Each row was made from one path, in order. Every step used is in the known rows, and no mark comes twice. Write each row's path.
Known rows:
U > B: [-34.9  24.7   8.7 -21.7 -41.3   6.2 -31.8  15.9 -40.7   2.3  -7.0   9.6
   4.0   9.1   6.8 -28.8  -0.2  -5.3  25.8 -23.6   1.5 -35.5]
X > Q: [-38.8  23.0  13.2 -21.3 -34.8  -6.8 -40.2  17.3 -30.2  10.8   0.1  10.6
  -1.7  -2.1  10.6 -17.2   4.0   2.0  27.8 -24.3  10.8 -21.1]
U > Z: [ 30.0  -1.6  17.0 -46.5 -43.2 -17.6 -32.2   4.2 -40.4   3.7   1.1  -5.5
  -1.4 -38.7   8.2 -14.6 -10.2  23.7  56.4   2.6   4.7 -28.4]
Q > M > B > Z: [  7.5  13.8  11.4 -30.7 -65.4  -6.8 -48.1  33.6 -24.6 -12.2   8.4 -10.8
  -8.5  -5.9  -1.5 -32.3   5.9 -45.5  41.3  -3.5  23.2 -28.7]
D > B > Z > M > Q > X > U: [-33.1  37.1 -10.5 -43.2 -34.5  -8.9 -62.4  11.4 -19.5  -5.7  10.5  -2.4
 -18.5 -23.8  25.9  -5.1  -8.0  -7.3  39.7   3.1 -15.6 -22.5]
D > B: [-32.4  38.7 -12.9 -19.2 -41.4   2.0 -46.6   5.9 -43.1  -2.4  -8.7  17.2
 -22.2 -39.5  22.8 -15.4 -13.9 -13.7  33.6  11.9 -15.3 -10.3]
Z > M > Q: [ 13.1  28.3  -2.5 -21.8 -62.4  20.0 -49.2  -3.5 -33.2  -8.0  17.5 -27.2
 -47.8 -21.3   7.1 -13.7  14.5 -21.8  23.1  -8.4 -11.9 -15.7]
X > U > B > M > Q: [-49.3  27.7  16.2 -46.9 -52.2   1.3 -27.4  25.2 -49.3  14.9 -23.8  -8.2
  -2.8  27.0  10.8 -33.5  23.9  27.7  38.3 -21.8   6.8 -57.4]
D > B > Z > M: [-23.1  36.8 -19.1 -35.7 -35.7  -9.6 -60.6  10.5 -20.8 -12.0  11.0   8.2
 -10.7 -28.4  15.9  -8.7 -16.8 -22.9  36.2  12.1  -9.6 -10.2]
M > Q > X > U > B: [-31.1  15.2  28.5 -29.6 -51.5   6.4 -42.4   5.0 -37.7  10.9   6.1 -16.1
 -24.1 -12.9  37.7 -13.3  17.4  20.6  33.7 -28.0 -21.6 -45.3]
Z > B > M > Q > X > U: [-12.2  18.5  23.3 -42.4 -78.6   9.5 -46.6   9.9 -44.1  -5.7   1.5 -42.7
 -52.3 -36.6  20.7 -34.6  12.2  11.3  19.2  -5.4 -26.5 -53.5]
X > U > B > Z > M: [-39.4  25.2   3.1 -49.9 -36.9 -10.3 -22.9  35.2 -31.2   9.3 -19.2 -10.5
   1.0  32.2   9.2 -20.7   9.6  18.1  54.8 -21.6  22.7 -49.4]
Z > M > B: [ 13.5  28.8  10.1 -22.1 -72.4  15.4 -35.5  13.0 -29.2  -4.5   5.9 -27.1
 -48.6 -18.4   1.0 -21.6   8.8 -39.2  27.3  -6.9  -1.6 -24.3]
Z > B: [  4.8  20.4  11.0 -24.1 -66.9   6.4 -33.2  15.3 -42.4  -9.7  -6.6 -23.7
 -56.8 -45.3  18.3 -19.7  -9.0  -5.1  33.3   3.7 -11.4 -29.4]
Q > X > U > B > Z > M > W: [-48.1   2.5  -2.6 -38.1 -33.0  -3.1 -21.6  18.1 -21.4  10.9   6.5 -37.6
  -6.5   5.1  29.3 -33.8   3.5  20.4  44.1 -35.7   4.2 -66.2]
D > B > M > Q: [-36.9  40.2   0.5 -31.0 -57.4   6.5 -67.0  -3.6 -46.7  -4.7   5.1  10.5
 -16.3 -36.3  17.9 -27.1   3.1  -9.4  12.6  11.6 -32.2 -21.9]
D > B > M: [-40.7  35.0 -13.5 -28.5 -53.4   2.6 -55.2   1.9 -45.9  -3.9  -0.6   7.6
  -7.9 -35.3  14.3 -36.6  -3.9 -15.1  17.8  12.2 -21.7 -22.4]
X > U > B > M: [-52.0  24.0   7.0 -45.0 -49.2  -1.4 -19.2  29.1 -48.8  15.3 -27.9 -10.5
   3.1  27.5   8.1 -40.4  18.8  23.9  41.7 -21.5  14.1 -58.1]
M > Q > X > U > B > D: [-31.9  23.8  23.4 -20.5 -45.9  12.0 -42.4  11.2 -39.2   8.7   8.3 -16.2
 -24.5  -7.9  39.8  -7.6  15.7  23.5  35.0 -36.6 -19.5 -42.5]
M > B: [  1.0  18.4  45.1 -18.7 -77.9  -1.7 -30.0  20.5 -37.4   5.5  -3.5   3.4
 -28.8 -28.1  18.9 -16.9   2.9 -22.9  34.7  -2.9  -6.4 -30.3]
U > X > Q > M > W: [-39.6  29.5  -1.5 -30.3 -34.7  -4.9 -10.6  32.0 -44.6  22.2 -16.1   3.7
 -19.5   9.7   3.2 -26.4  17.9  19.2  59.8 -25.6  34.7 -65.9]
M > W: [-11.3   1.1   4.7 -12.9 -49.4   2.7 -23.1  -0.5 -40.1   3.1  14.6  -1.5
 -20.4 -27.7  23.2 -27.2  -8.0  17.8  32.6   0.4   4.9 -45.3]
B > Z > M: [  6.4   4.3 -10.2 -36.5 -46.7 -19.6 -46.0  14.9 -10.1 -11.7  30.2 -15.6
   5.1 -15.4   9.7 -15.2  -6.9 -21.9  43.8  -3.9   8.9 -18.8]

Which path is each row?
[-36.4  44.0   7.1 -23.1 -38.7  -1.1 -12.9  44.9 -45.2  21.0 -20.4   5.5
 -21.5  14.4   3.5 -17.0  20.1   8.2  61.6 -35.3  33.2 -58.2]
U > X > Q > M > B > D
[ -2.4  22.4  -4.2 -27.6 -57.2  19.1 -42.7   0.7 -29.8  -0.9  14.4 -43.6
 -48.9 -17.0  16.9 -17.9  18.2 -10.1  29.7 -19.8 -12.8 -30.6]
Z > M > Q > X > U
[-35.6  35.3  12.6 -32.2 -44.4  -6.4 -13.3  39.3 -44.0  23.3 -22.6   5.3
 -22.1   9.6   1.5 -22.7  21.8   4.9  60.6 -26.6  31.3 -60.9]
U > X > Q > M > B
[ -3.3  16.5  10.4 -33.0 -78.7   7.1 -41.9  11.3 -45.0 -11.4   1.1 -33.2
 -42.5 -41.1   9.5 -41.2   1.4  -5.6  17.4   3.7 -17.3 -41.2]
Z > B > M
[-42.3  28.8   7.5 -28.6 -36.9 -11.6  -5.7  28.7 -46.5  28.3 -20.0  11.3
 -15.4  -0.4  12.3 -16.5  15.2  23.1  62.2 -26.1  21.6 -56.1]
U > X > Q
[-22.2  -8.3  10.6 -50.2 -46.7  -7.6 -20.8  11.1 -34.5  12.4   0.8 -49.1
 -20.5 -28.2  30.3 -38.8   2.3  41.9  48.5 -20.2  -4.9 -72.4]
Q > X > U > Z > B > M > W
[-21.5   8.9  25.0 -27.1 -56.2   3.6 -40.6   2.4 -38.3  10.9   9.2 -20.4
 -29.3 -26.6  41.8 -12.2  16.6  19.1  38.5 -21.3 -22.2 -39.4]
M > Q > X > U
[-13.9   8.4   8.1 -35.8 -41.6  -1.0 -18.7  22.4 -30.6  13.1  -1.9 -45.6
 -22.9 -16.5  30.0 -21.3   3.9  23.2  57.3 -33.7   2.0 -53.9]
Q > X > U > Z > M > B > D
[-28.8  21.4  11.4 -38.6 -35.7  -2.8 -52.9  14.8 -14.8  -6.7  21.4  -6.5
   9.8  15.7   8.7 -19.1   1.6  -8.9  24.5 -30.9  -4.7 -41.3]
U > B > Z > M > Q > X
[-12.6  37.3  -5.9 -21.1 -46.6  27.6 -44.7   9.0 -30.6  -3.4  13.5 -38.9
 -43.6   1.7  15.0 -14.0  17.4  -5.2  26.0 -35.0  -9.7 -33.4]
Z > M > Q > X > U > B > D
[  5.2  15.0  18.7 -61.5 -47.8 -14.3 -17.1  27.3 -47.0  11.6 -31.7 -25.2
 -33.5 -16.3  13.8 -12.9   2.1  46.8  71.0   0.4  14.5 -49.5]
X > U > Z > B
[-26.5  21.3   5.0 -37.3 -33.3  -4.1 -44.4  17.2 -17.5  -7.3  17.6   0.9
  11.7  21.2   0.9 -23.3  -4.7  -4.7  26.6 -22.1   8.7 -44.7]
U > B > Z > M > W
[-30.3  29.8  -8.9 -33.1 -35.0 -18.1 -57.3  12.4 -25.6  -7.5   7.7  21.9
   1.2 -33.6  24.5  -7.3 -20.6 -12.3  41.0  13.8 -11.0 -11.7]
D > B > Z
[-33.6  26.8  -2.8 -23.8 -34.2  -0.7 -48.9  25.9 -29.0   1.5  -0.7  -0.3
  -3.1  10.8  -4.3 -30.1  10.5 -17.3  27.5 -25.2  27.5 -21.6]
X > Q > M
[ -9.1   6.3  30.8 -37.9 -52.3  -1.6 -42.4   0.9 -37.5  11.1   9.1 -21.2
 -26.2 -29.6  37.7  -8.3  14.1  30.5  44.5 -19.1 -20.7 -42.7]
M > Q > X > U > Z
[  4.2   1.6  -7.2 -36.1 -43.8 -17.0 -44.2  10.3  -8.9 -11.4  36.2 -15.3
   0.2 -13.4  11.3 -16.2  -9.5  -8.3  40.5  -1.7  10.9 -31.5]
B > Z > M > W
[-39.5  -5.3  -4.1 -25.7 -44.4  -5.3 -12.4  15.7 -34.6  16.5  -4.1 -36.2
 -12.8 -21.9  39.8 -34.2   4.2  15.5  52.4 -27.3  -1.0 -48.8]
Q > X > U
[-25.4  23.0   2.8 -37.4 -35.4  -6.1 -45.6  20.5 -18.2  -7.9  13.0   0.5
  15.2  19.9  -0.2 -22.2  -3.2 -14.0  28.9 -23.2   6.9 -35.7]
U > B > Z > M
[-45.1  20.7  10.3 -48.6 -36.5 -16.1 -20.8  36.7 -34.4  12.7 -21.9  -0.4
   9.2  28.8  15.6 -20.0   7.2  25.5  57.8 -20.1  21.9 -49.9]
X > U > B > Z
[ 38.7   8.2  25.5 -53.9 -51.2 -11.6 -37.2   8.6 -40.6  -4.8  -4.8 -20.4
 -33.7 -49.3   7.0 -11.2 -14.1  26.9  51.7   7.7  -3.8 -35.9]
U > Z > B
[ 11.6  40.8   2.4  -8.3 -64.3  23.5 -35.7  21.6 -31.1  -7.9   8.8 -26.9
 -48.2 -11.0   4.4 -13.1   6.3 -35.0  28.6 -19.0   2.0 -20.1]
Z > M > B > D
[-43.1  34.3  -0.6 -30.4 -54.8   6.7 -66.1  -5.6 -43.1  -3.2   9.6   1.4
 -15.4 -39.9  24.3 -30.9   3.1  -8.8  11.7   4.7 -36.8 -27.8]
D > B > M > Q > X
[-35.1  24.0  -0.3 -24.2 -31.1   2.3 -47.5  21.6 -28.2   1.7   5.1  -0.1
  -7.8  12.4  -2.7 -31.4   8.2  -3.7  24.2 -23.2  30.0 -34.7]
X > Q > M > W
